In the rows, 128 means zero.
Known rows, with every step that occurs:
u, j, h: [117 151  76  97 166 154 167 144 105 118 145 112 161 141 115 134  69 129
 164 167 155 155 127]
h, j, u, t: [168 175  57 126  99 132  99 128 100 114 138 118 150 188 100 135 109 125
 118 164 163 155 136]
t, u, j: [159 158  85 103 149 112 139 138 104 122 141 129 156 155 103 147 121 109
 133 190 167 181 158]
e, s: [123 130  90  91 138 126 146 121 120 135 137  88 127  94 112 102 109 117
 118 169 103 150 123]
q, e, s, h, j: [145 140  91  51 119 150 131 123 121 103 147  94 114 115 112 133  79 127
  94 185  86 140 113]
j, u, t, h, s, e, q: [136 191  67 147 143 141 147 112  72 127 137  90 144 139 107 170 105 126
 153 184 166 126 126]
e, s, h, j, u: [153 169 109  93  99 120 132 113 104 114 175  93 141 132 126 113  85 133
 115 179  98 142 106]
y, t, u, j, h, s, e: [179 177 105 119 142 139 126 137 101 113 155  84 182  81 100 137  96  72
 150 188 180 175 163]
e, q, z: [117 131  53 109 142 135 147  88 110 128 118  92 148 156 109  92 100 139
 141 188 135  72 124]
y, t, h, s, e: [155 134  85 135 139 161 131 103 106 114 129  50 173  49 108 128  83  91
 155 184 146 144 129]
y, t, u: [188 152 102 116 120 121 104 116 106 111 124 102 170  92 103 110 125  68
 115 198 158 167 168]
y, t, u, j, h: [180 168 106 109 139 136 120 138  94 119 136 104 184 101 105 134 100  75
 142 193 171 179 162]
u, t, h: [119 143  58 120 147 163 147 125  89 134 113  94 145 136 107 143  85 112
 159 170 145 161 113]
y, t, u, j, h, s: [183 174 102 123 139 127 132 130  88 121 140  95 182 103  97 136  97  86
 135 193 171 176 158]
s, h, j: [154 149  89  97  95 137 135  95 116  76 179 103 156 154 122  92  66 133
 127 175 120 129 101]
j, h, s, e, q, z: [110 165  75 132 135 154 184 118 120 110 163  71 150  92 116  94  59 137
 155 171 140  65 111]
t, u, j, h, s, e: [150 182  94 117 149 127 164 151 107 112 171 108 160 119 107 148  92 113
 150 181 172 158 147]
t, u: [161 153  90 116 123 105 138 124 116 110 138 125 145 126 109 114 129 107
 109 192 147 147 151]
j, u, t: [149 189  73 129 131 123 122 125  87 129 121 128 136 173 106 140 132 107
 119 184 163 155 156]
t, u, j, h, s, e, q, z: [143 184  81 117 150 129 165 142 102 127 164 100 164 139 107 143  87 125
 160 188 172 122 144]
t, u, j, h, s, e, q: [144 183  90 117 155 127 171 137  95 109 174 102 162 122 105 152  88 123
 158 181 174 139 135]

Rows:
[121 160  73 115 165 142 183 135  98 121 150 101 158 142 103 135  65 142
 156 166 154 151 121]	u, j, h, s
[123 159  84 137 129 136 191 119 110 105 151  95 146 100 112  95  65 143
 127 168 127 103 107]	j, h, s
[166 187  90 110  91 132 122 106  92  89 174 116 154 187 120 120  79 127
 126 182 138 142 115]	s, h, j, u, t
[142 182  71 139 135 138 133 127  77 136 115 116 144 158 116 162 113 118
 137 188 154 149 137]	j, u, t, h
[142 148 103  82 105 131 139 110 113 111 175  84 141 120 122  98  73 130
 123 170  92 146  96]	e, s, h, j
[167 176  96 111  89 125 125  99 104  81 178 114 157 170 128 111  81 138
 119 187 127 124 114]	s, h, j, u
[141 191  71 148 137 141 140 126  84 131 133  96 142 137 110 167 110 116
 145 182 163 144 138]	j, u, t, h, s, e
[153 174  90  61 116 147 120 133  99 115 142 104 113 143 108 158  89 119
  93 191 103 153 124]	q, e, s, h, j, u, t
[133 141  99  50 136 147 144 120 118 108 139  96 108 103 115 131  89 119
  95 195  84 138 121]	q, e, s, h
[120 130  68 138 145 155 171 109 117 114 143  61 147  72 116 139  76 136
 157 173 133 118 103]	t, h, s, e
[129 144  70 127 141 133 157 104 132 100 160  72 135  91  98 102 105 116
 132 167 150 126 134]	h, s, e
[114 135  71  98 152 156 142  99 128  86 163  76 142  83 112 106 103 106
 162 168 158 104 128]	s, e, q
[113 131  57 138 147 157 172 100 112 127 135  52 152  94 116 134  71 147
 168 182 131  82 100]	t, h, s, e, q, z
[150 173  94 108 146 124 157 153 101 118 153 128 162 140 112 145  95 116
 142 185 163 163 145]	t, u, j, h
[152 142  63 137 110 146 129 121 102 116 131  97 162 133 127 155  80 153
 140 177 133 123 103]	t, h, j, u
[110 165  64 111 170 157 177 131 105 127 159  80 163 140 106 132  60 140
 180 170 163 114 123]	u, j, h, s, e, q, z
[145 187  69 152 133 128 146 120  72 139 118 107 142 158 106 165 110 129
 132 187 154 144 132]	j, u, t, h, s
[155 162  96  61 113 140 124 125 111 106 146 104 114 127 117 148  90 130
  86 195  92 136 123]	q, e, s, h, j, u
[170 121  76 122 115 165 103 110 104 112 119  70 183  85 113 128  75 102
 147 178 140 152 117]	y, t, h, j
